Each row comes from the steps of one path. Every step used is in the known rows, and no mark comes twice. Write the path behind each row, first mark first.
Known rows
kuler muveg: [ 0 -3  6  4  8 -5 -4 -9 -5 -1  5 -8 12 -3  9 -1 -1  9  3  0 -3 -3  9 -6
  1 -5  1  4 -8 -5  1  3 -9]
kudob pagog vumi fotaf vevem: [ 19 -27  -7  -8 -11   2  15  20  -3  -2  11   4   4   4   6 -15  -2  10
   0   1   7  39  -6 -18   2  -7  16  18 -16 -15   1  14   1]
vumi fotaf: [  2  -7  -4  -6 -10  -1   1   5  -6  -2   4  -2   0   4   1   1 -10  11
  -6  -5   6  10 -11  -4   7   6  -7   2   1  -8  -3   4   1]
fotaf vevem vekifik: [  8  -7 -11   8   3  22  -6   6   0   3 -13  -5   2  -4  -1  -2   6  12
   3  -5   8   3 -15  -1 -10  -2  14   8   9 -17   3  -6 -11]
kudob pagog vevem: [ -3 -19  -2  -4   5  -2  14   9  -4  -6  10   5   3  -3   1  -3   1  17
  -1  -3  -8  13   4  -8  -5 -11  14  14  -6  -8   1   4  -1]
vevem vekifik kudob pagog vumi: [  0 -12  -9   4 -11  22  -2  38   4 -14   7  -4  28  10  -8 -16   7   8
   4  -1  -7  15 -14   8  13 -17  20   4 -20 -23  18   6  -3]
muveg mipim pagog kudob vekifik: [  6 -22  -1  11   1  14  10  31  33  -7   6 -10  -4  12 -16 -14  -8   9
  -3  17 -10  12  11 -17  -2  -7  10 -11  16 -10  -2  22   3]
vekifik kudob: [ -3 -10  -9   3  -7   9  -6  10  -4  -7   0   3  18  -1  -2 -10   2   1
  -8  10   1   5  -3   6  15  -4   6   0   0  -7  13   4  -5]
vevem muveg mipim pagog vumi fotaf: [  6 -20  -9   5 -10  12   4  43  23 -16   1 -13  17  25 -24 -15 -17  13
  11 -10   3  15  -4 -15   9   1  11 -11  19 -15  -8   6   7]
mipim muveg vevem: [ 11  -4  10   8  -1 -12   1  24   4  -6  -1  -7   4  -5  -3  11  -8  -5
   2  -6   7   3  17  -5 -11   6  12  10  14 -10  -2   2  11]
kuler pagog vevem vekifik kudob: [ -8 -17 -18  20 -10  13   1  14   5 -18  -2   5  28  -3   1   0   4  12
   4   3   2 -10  -6  11   9 -24  13  10   6 -26   9   4  -9]
muveg mipim: [ -6   0  -8   6   2   1  -2  17   8   0   7  -8  -6  10 -10  -1  -7   0
   4   1  -1  -5   3  -2   7   6  -1  -8  21  -4   1   4  -4]
mipim pagog: [  8  -5  -4   6   8   0   4  10  13  -2  -8  -3   3   1  -9 -10  -2   4
  -2   4  -3  11   2 -11  -8  -8  12 -13   0   6  -9   9   4]
kuler muveg mipim pagog kudob vekifik: [  6 -24   4  13   7   7   6  21  23  -8  13 -15   8   8  -6 -14  -6  16
   1  15 -12   9  19 -22   0 -11   9  -5   6 -16   0  23  -6]
fotaf vevem vekifik kudob: [  4 -14 -18  11  -2  28 -12  14  -5  -2 -12  -1  15  -4  -4 -10   9  11
  -4   4   8   6 -16   6   1  -6  19   6   7 -23  14  -3 -17]
kuler pagog: [  2  -5  -2  15  -3 -15  -4  -3   8  -7   1   2   7  -4  10   1   6  -5
   5   6   0  -7   1   0   3 -19  -3   0   1  -6  -3  12   1]
kuler pagog vumi fotaf vevem: [ 23 -23 -14  10 -22  -3  12   8   7  -8   2   8   9   0  13  -6  -3   1
   3  10  17  20  -5 -11   6 -18   7  21  -2 -19  -6  16   2]
mipim pagog kudob vekifik: [ 14 -23   7   5  -1  16  14  17  27  -7  -1  -2   3   3  -8 -14   0   8
  -6  19  -8  19   8 -18 -10 -14  12  -1  -6  -7  -2  21   9]
kudob vekifik vevem fotaf: [ 11 -24  -7  12  -4  22   6   6   7  -8  -5  14   5   3  -2 -12   9   8
  -3 -12   2   6   1   1  -4   0 -11  -7   5 -17  15  -2  -6]
muveg vevem vekifik kudob pagog vumi: [ 12 -12  -2  12 -10  15  -7  48   1 -10  10  -6  20  11  -9  -6   4   1
  10  -4  -3  15  -4  11  16  -8  21   6  -6 -25  16   9   0]
pagog kudob vekifik: [  7 -22  10   0 -10  17  10   8  17  -6   8  -1  -2   2   1  -6   4   8
  -4  13  -6   8   7  -8  -2  -7  -2  11  -7 -13   4  11   5]
muveg mipim pagog vumi: [  8  -8 -11  11  -3   7  15  36  25  -6   3  -5   2  17 -18 -14 -13  -3
   5   8  -3  15   9 -12   3  -6  20  -8  10   0  -8  15   4]
vevem pagog kudob vekifik: [ -4 -22   9   1  -9  24   4   5  18   3  -6   3   2   2  -1 -20   3  14
  -1  21 -18   3   8 -16   2  -7  -9  11 -10 -17   7   9   9]
mipim pagog vumi: [ 18  -8  -4   5  -3   8  19  21  20  -6  -4   3  10   7 -13 -15  -6  -5
   2   9  -2  22   7 -11  -4 -12  22   1 -12   4 -10  13  10]
pagog vumi fotaf vevem muveg: [ 20 -26 -10  -5 -20  18  10  16   3  -8  -3   2  14   9  -4 -10  -8  12
   8  -8  18  24 -11 -13   5   2  11  20   3 -20  -4  -2   1]
muveg mipim pagog vevem: [ -2 -13 -16  11   7   7  14  24  18  -4   1  -3  -2   6 -19  -4 -14  13
  -2   5  -3   6  11 -12  -4  -3  20  -5  25  -3  -8   9  -4]
vumi pagog: [  2   3  12  -5   0 -13   7   1  11 -10   3   4  10  -4  -5  -8  -5   8
   3   6  -2   3  -5 -18   1   4  -1   2 -10   4   1   9  -7]
vumi pagog kudob vekifik: [  7 -15  22  -4  -9   4  16   9  26 -15   9   4   8  -2  -4 -12  -2  13
   0  18  -6  12   1 -25  -1  -3  -1  12 -16 -10   6  20  -3]
pagog kudob vekifik vevem fotaf: [ 13 -29   6  13 -10  33   8  12  19 -10  -4  12   6   1  -1 -11   1   9
   3   2  -6  10   6  -7   2 -11  -8   3   0 -24  12   6  -2]
mipim pagog vevem fotaf: [  8 -15 -11   6   5  16  16  11  18 -10 -18  13   7  -7 -18 -10 -15  10
   0  -2  -9  11   4 -13  -8  -6  25   0  10   2  -4   4   0]
kudob pagog: [  0  -9   4  -6   8  -9  -1  10  -2  -2  10  -3   2   1   4  -8   5   5
   0  -3  -8  12  -2  -7  -1 -10   6  -3 -11  -3   4  10   2]
vumi fotaf vevem pagog: [  4 -20 -14  -2  -7  12  -2  -1  -6  11 -15   3  -3  -1   5 -16  -5  21
  -6   7   4  16  -9 -20   0   6  -2  12   5 -17   0   3  -3]

Which path is each row?
[  0 -21  -3  -4   5   5  12  12   2  -9  -1  11   5  -8  -5 -10  -8  14
   4  -8 -14  11   1  -9   0  -7  16   8  -1  -8   8   5  -3] | kudob pagog vevem fotaf
[ 12 -27 -15   0 -20  17   8  29   9 -10   2  -5   9  17 -11 -11 -14  13
  10  -6  16  23  -9 -14  11   6  12  15  17 -21  -4   2  -3] | pagog vumi fotaf vevem muveg mipim
[ 13 -10  -6  -6 -22   8  17  17   4  -5   7   3   7  11  -1  -4 -13   3
   1  -2   9  22  -5  -5  11   1   3  16 -12  -8  -4   6   6] | pagog vumi fotaf
[ 10 -37  -6  -3 -14  25   6   3   7   6  -8   2  -3  -2   5 -21  -4  27
  -9  17   1  23  -2 -26  -2   2  -3  21   1 -26   3  11   1] | vumi fotaf vevem pagog kudob vekifik
[ -7 -16  -7  20   1  15  -8  22   6 -11  -2  -4  16  19  -8  -1   4  11
  15 -21   7  -9   2   0   8  -2 -12 -18  25 -22  -1 -10  -7] | vekifik vevem muveg mipim
[ -7 -27   1  -5   5   3   7  14  -1 -13   7  -1  15   2  -5  -5   3  23
   9 -14  -7   6  -1  -9  -4  -9  13   8   1 -15   1  -1   0] | kudob pagog vevem muveg
[  6  -9  -7  16  -1  19  -2   6   5  -6 -16  16   9  -1  -2  -7  -1   1
   7 -15  -1   1  -1   1   5  -4  -8 -10   5 -11   8  -7  -7] | vekifik vevem fotaf
[  2 -21 -13   8   4  14 -10  16   6  -3  -7  -7   4   8 -10  -8   1  13
   9  -6  10  -1  -5 -10  -2   7  11  -2  35 -17  -3  -5 -11] | fotaf vevem muveg mipim
[  4  -6   1  14  -7   8  -9  41   5 -13  -5  -9  23  -3 -10   6  -6   1
   0  -9   6   1   5   7  -1   0  17   7  12 -23  12  -1   4] | mipim muveg vevem vekifik kudob
[ 17 -21 -20   8  -8  12  14  34  20  -1   0  -3  -2  14 -13 -17 -17   9
   0   9   9  30   2 -20   2   0  23   3  17 -10  -9  16  -1] | muveg mipim pagog vumi fotaf vevem
[  6  -8  14  11  -4  11  -7  16  10   7  -9  -2  -2   1  -3  -5  -4   3
  12  16 -17   0  15 -11  11  -2  -1  12   4 -14   0   8   8] | muveg vevem pagog kudob
[ -9  -9  -8   4   0  16 -13  29  -2 -10   4  -9  23   4  -5 -13   9  12
   0  -5  -7   5 -17   8  11 -14  12  -7 -11 -21  20   5  -8] | vevem vekifik kudob pagog
[  1  -7   6  -6  -2   2  20   4  15 -19  -7  18  12 -11 -14 -11 -17  16
   5  -1  -7   4  -5 -19   1   6  11  14   0   0   5   4 -10] | vumi pagog vevem fotaf
[ 12 -32   3  24 -12   7   6   6  20 -12   6   8  11  -1  15  -4  14   5
   4  13   1   3  11  -6   2 -31 -13   5  -4 -29   2  18   1] | kuler pagog kudob vekifik vevem
[ 14 -14  -8   9 -23  -8  12  13  11 -13   7   7  11   6   9  -3  -7  -4
   5   5   8  13  -4  -5  13 -17  -1  13  -8 -15  -5  16   7] | kuler pagog vumi fotaf
[  3 -17  -4  10  -2  11   2  40  26 -16  -2 -12  17  23 -25 -14 -10   4
  16  -7  -1   6   2 -12   5  -2  17 -13  20  -9  -8   5   7] | vevem muveg mipim pagog vumi
[ -2  -7  -3  13  14  -5  -1  15  12  -4   7 -16  10   6  -4  -8 -10  11
   4   5  -8   1  13 -15   2  -6  11 -13   9  -3  -3  13 -10] | kuler muveg mipim pagog
[  7 -24 -13  11   8  13  -7  21  14  -5 -12 -10   7   7 -16 -14  -2  13
   8  -3   6   6  -3 -19  -9  -1  20  -9  36 -14  -8   2  -6] | fotaf vevem muveg mipim pagog
[ -2 -15 -17  11   0  28   9  25  11 -14 -11   0  23   1 -18  -9  -4  20
  -4   2  -2   8  -6   0  -3 -14  28   2   1 -14   4   3  -5] | mipim pagog vevem vekifik kudob
[ 11 -11 -13   4 -10   6  14  38  22  -7   6  -8   1  19 -19 -13 -20   4
   1   6   4  23   2 -15   7  -1  13  -6  10  -6 -10  17   4] | muveg mipim pagog vumi fotaf
[  0  -5  -9  12   8   0   1  25  19  -2   1 -11  -4  10 -17  -9 -10   3
   0   5  -6   5   6 -12   0  -1  11 -20  20   2  -6  13  -1] | muveg mipim pagog
[  5  -2  -4  15  -5  16 -19  32  -4  -6  -1  -7  16   5 -10   4   2   2
   6  -6   1  -3  -8  16  13   1  10   0  13 -21  15  -1  -5] | muveg vevem vekifik kudob
[  2 -22  -7   3   5  14  11  13  13 -15 -10  -1  18   3 -18  -6  -6  18
   5  -7  -1   7   2 -12 -12  -7  22  -1  14  -6 -11  -3   3] | mipim pagog vevem muveg
[  1 -17 -11   0 -16  23   0  41   1 -15  10  -6  29  12  -7 -16  -1  15
   0  -6  -1  22 -21   5  18 -13  14   6 -21 -27  17   9  -2] | vevem vekifik kudob pagog vumi fotaf
[  8 -25  -4  -2 -12  22   0   4   3   9 -14   3  -2  -6   5 -16  -9  21
  -3  16  -1  18  -5 -25   5   0  -1  19   1 -22  -3   7  -1] | vumi fotaf vevem pagog kudob
[ 16 -34 -15  -5 -18  11   6  27  -5  -9   8   7  20   3   4 -25   2  13
  -7  11   7  40  -9  -8  17 -11  22  18 -14 -23  14  18  -5] | vekifik kudob pagog vumi fotaf vevem
[  3  -3  25  -5  -5  -1  11   7  20 -13   4   2  10  -6  -5  -8  -9   8
   7  19  -9   6  -1 -25   6  -6   1  10 -16  -4  -1  16  -3] | vumi pagog kudob
[  9 -20  13   9  -8  14  -3  18  14   5  -4  -3  -2   4  -4 -10   2   6
   5  17 -14   4  17 -12   6   2  -4  12   4 -19   7  11  10] | muveg vevem pagog kudob vekifik
[  4 -25 -14   0  -6  11  -7  18   0  -5  -3 -10   5  12  -6  -7  -9  22
   3 -11  15   9 -14 -15   5  11   2   1  31 -24  -4  -1 -10] | vumi fotaf vevem muveg mipim
[  0 -14 -17  12   6  15  13  27  23 -10 -10   3  -1   4 -25 -10 -21  11
   3  -1 -10   4   8 -13   0   1  22  -7  30  -4  -2   8  -5] | muveg mipim pagog vevem fotaf
[  0 -12 -10   2  -1  18  14   3   4  -8 -12  16   3  -9 -10  -1 -16   8
   3  -7  -6  -1   2  -2   1   3  12  13  12  -5   5  -6  -4] | pagog vevem fotaf
[ 11 -24 -17   7  -7  27  -1  30   0  -7  -2   2  21   2  -2 -20   9  11
   2   4   5  23 -15   0   4 -15  30  14 -10 -26  16   6 -11] | fotaf vevem vekifik kudob pagog vumi
[ -9  -8  -1   1  -7  16  12  17   9 -23   0   6  30  -4 -14  -9  -5  23
   2   3  -1   1 -11  -6   5  -3  16  13  -9 -17  10   2 -15] | vumi pagog vevem vekifik kudob
